Each row was made from one path, in order. Every step used is in the known rows, and no mark comes twice. Write each row's path.
In the rows, 128 means zero.
Known rows:
kikati/fegin/sunoviz: [ 81 107 121 125 171 114 131 104 153  85 144 168 111 118 179 142 139 118
 124 120 127 114 114 132 119 170]
fegin/sunoviz: [104 134 151 160 132 116 150 132 124 118 142 127 108 101 145 119 120 109
 119 117 145 128 123 149 105 151]
kuliso/nekolu/fegin/sunoviz: [148 137 127 132 105 125 135 146 123 153 117 120 130 140  85 130 149  98
 143 100 121 133 119 185  90 100]
kuliso/nekolu/fegin/sunoviz/zikuf: [160 135 132 118 101 117 126 147 111 154  99 119 131 152  91 138 139  97
 134 101 133 135 118 191 101  96]
nekolu/zikuf/seku: [122 143 164 142 125 133 145 115  65 163 140  75 139 116 106  97 139 144
 130 100 131 150 134 109 135 126]
seku/zikuf: [111 120 147 165 153 180 174 106 181 111 252  83 160  95 140  94 152 101
 157  93 102 161 145 117 118  88]
kikati/fegin/sunoviz/zikuf/seku/ronoro: [101 105 138 124 155  80 123 118 131  96 118 170 113 141 181 147 104 122
 110 138 155 118 107 131 140 172]
zikuf/sunoviz: [151 134 137 122 128 176 136  98 147 113 134 109 128 149 182 125 141 130
 123 125 145 134 126 121 132  95]
fegin/kikati/zikuf/nekolu: [134  99  94  77 117 139 117 114 151 116  91 160 145 148 177 132 156 188
 120 147 151 101 144  84 173 132]
kuliso/nekolu: [119 111 129 136 116 162 131 120 141 155 179  90 165 131  91 105 142 104
 145 126 123 165 147 150 120  70]
nekolu/fegin/sunoviz: [135 152 148 145 124  92 147 143 115 116 107 146  91 122 131 138 152 113
 131  97 130 107 115 160  85 159]
nekolu/zikuf: [117 131 156 119 140 136 130 105  79 130 136 107 144 116 117 112 162 126
 122  89 134 144 137 113 126 127]
nekolu/zikuf/sunoviz: [158 144 145  97 131 158 129 101  84 125  93 109 135 144 148 127 160 132
 115  82 141 127 117 122 129 115]
kuliso/nekolu/fegin/kikati/zikuf/sunoviz: [179 131  93  88  88 148 121 135 129 148  83 135 153 173 106 140 156 132
 142 112 127 119 116 167 119  77]
nugis/kikati/fegin/sunoviz/zikuf/seku: [ 84 128 129 164 154  93 123 110 125 112 149 117 137 114 149 133  61 100
 153 134 110 120 131 125 130 185]
kikati/zikuf/seku: [ 80 107 132 159  95 142 142 113 107 155 158 108 149 121 136 101  95 180
 121 163 128 140 140  94 125 123]
nekolu/fegin/kikati: [159 146 120 108 123 109 133 133 131 113 110 150 126 143 136 135 179 139
 141 106 133 112 128 134 130 132]
nugis/kikati: [ 81 130 141 187 145 125 132 104 133 120 202  87 159  95 121 107  85  93
 161 134 104 146 162 106 121 152]
kikati/fegin/sunoviz/zikuf: [ 97 104 130 106 167 103 119 107 139  85 120 168 115 135 190 151 124 117
 113 122 145 119 110 139 135 165]
kikati/fegin/sunoviz/zikuf/seku/kuliso: [112 121 121 113 163 111 122 127 138 101 118 162 103 126 164 147 110 124
 109 137 135 122 103 136 142 156]
nugis/kikati/fegin: [ 65 115 117 163 169 119 120  91 151  95 193 119 155 105 146 126  91  96
 161 133  94 129 150 101 126 172]
zikuf/seku/kuliso/nekolu/fegin/kikati: [163 164 115 148 107 158 143 167 129 181 150  90 126 116  57 102 119 145
 138 158 110 155 124 132 147  80]

Which path is each row?
[102  96 131  94 174  99 115 105 150  86 102 171 101 138 201 157 134 124
 110 122 144 105 116 127 142 177]	kikati/fegin/sunoviz/zikuf/nekolu
[ 76 105 123 158 134 122 118 100 136 119 146 114 146 111 143 124  83 133
 144 148 104 112 159  79 125 173]	nugis/kikati/zikuf/nekolu
[177 150  77 102 116 174 111 173 148 141 116 152 131 121  51 133 144 129
 121 148 104 134 111 141 126  70]	seku/kuliso/nekolu/fegin/kikati/zikuf
[180 155  98 103 130 196 114 159 132 146 122 120 129 117  54 123 144 112
 113 131 108 150 109 140 129  58]	seku/kuliso/nekolu/zikuf/sunoviz
[ 88 112 121 153 130 112 119 108 133 119 130 124 138 117 138 131  90 133
 146 138 101  99 153  87 115 182]	nugis/kikati/zikuf/nekolu/fegin
[180 160 106 114 123 156 112 181 137 142 111 140 112 118  53 138 131 101
 113 139 115 142 106 163 119  78]	seku/kuliso/nekolu/fegin/sunoviz/zikuf
[164 153  99 106 104 122 130 152 122 129  87 160 121 140 115 137 152 165
 131 128 123 105 115 125 132 128]	nekolu/fegin/kikati/zikuf/seku/kuliso
[138 116 156 114 151 100 135 127 156 115  82 141  68 130 164 145 182 141
 120 109 129  84 141 109 122 181]	zikuf/nekolu/fegin/sunoviz
[125 110  91  95 107 141 121 116 136 116 116 157 165 142 162 125 141 176
 126 144 150 120 136 102 161 115]	fegin/kikati/zikuf
[108  97 126 108 117 115 124 118 132 118  75 163 101 137 168 145 143 175
 106 134 129  84 132  97 113 170]	kikati/zikuf/nekolu/fegin/sunoviz
[105 122 175 200 108 100 154 134 117 155 196  94 135 120 112  89  94 138
 129 169 153 161 146  92 142 130]	zikuf/seku/ronoro
[151 150 150 140 108 114 133 160  98 156 101 110 107 123 115 127  84 113
 106 140 160 144 109 169 135 117]	fegin/sunoviz/zikuf/seku/kuliso/nekolu
[153 156 161 139 111  78 141 150  94 135  83 132  92 137 133 142 128 119
 121 105 147 117 111 165 107 154]	nekolu/fegin/sunoviz/zikuf/seku
[149 136 106  99 107 111 128 132 121 116  89 167 133 150 141 142 166 157
 134 115 132 100 123 128 123 136]	nekolu/fegin/kikati/zikuf
[131 123 179 140 114 116 129 119  97 158 151  75 142 141 148 109  95 136
 116 151 168 170 144 120 170 103]	sunoviz/zikuf/seku
[145 126 127 129 110 140 129 133 130 154 144 108 146 144  80 123 159 104
 149 107 114 146 135 166 102  83]	kuliso/nekolu/fegin
[ 84 123 123 154 160  95 116 105 131  96 148 133 139 114 158 140  73  89
 147 127 113 118 133 126 127 184]	nugis/kikati/fegin/sunoviz/zikuf
[ 72 123 118 165 165 104 124 103 142  94 166 131 137 102 150 134  80  91
 156 126 100 116 136 122 114 188]	nugis/kikati/fegin/sunoviz
[183 156  85 109 125 175 116 174 155 140 131 140 127 116  48 128 154 116
 127 142 104 144 117 146 131  66]	seku/kuliso/nekolu/fegin/kikati
[170 107 157  70 137  98 104 119 130 119  68 133 111 168 182 150 157 144
 108 128 169 114 143 110 179 137]	sunoviz/zikuf/nekolu/fegin/kikati
[104  90 127 107 121 126 120 109 139 118  92 155 113 138 164 139 153 181
 110 138 125  93 142  83 120 158]	kikati/zikuf/nekolu/fegin
[158 136 153 127 112 139 117 145 107 169 137  83 139 137 102 113  91 129
 112 162 153 175 131 133 172  77]	sunoviz/zikuf/seku/kuliso/nekolu
[169 160 100 128 126 166 121 178 146 140 129 137 109 105  46 130 139 101
 120 136 103 142 109 157 108  82]	seku/kuliso/nekolu/fegin/sunoviz
[120 130 109 143  89 154 132 147 112 165 129 124 137 122  88 113  97 172
 118 165 112 136 121 113 118 102]	kikati/zikuf/seku/kuliso/nekolu/fegin
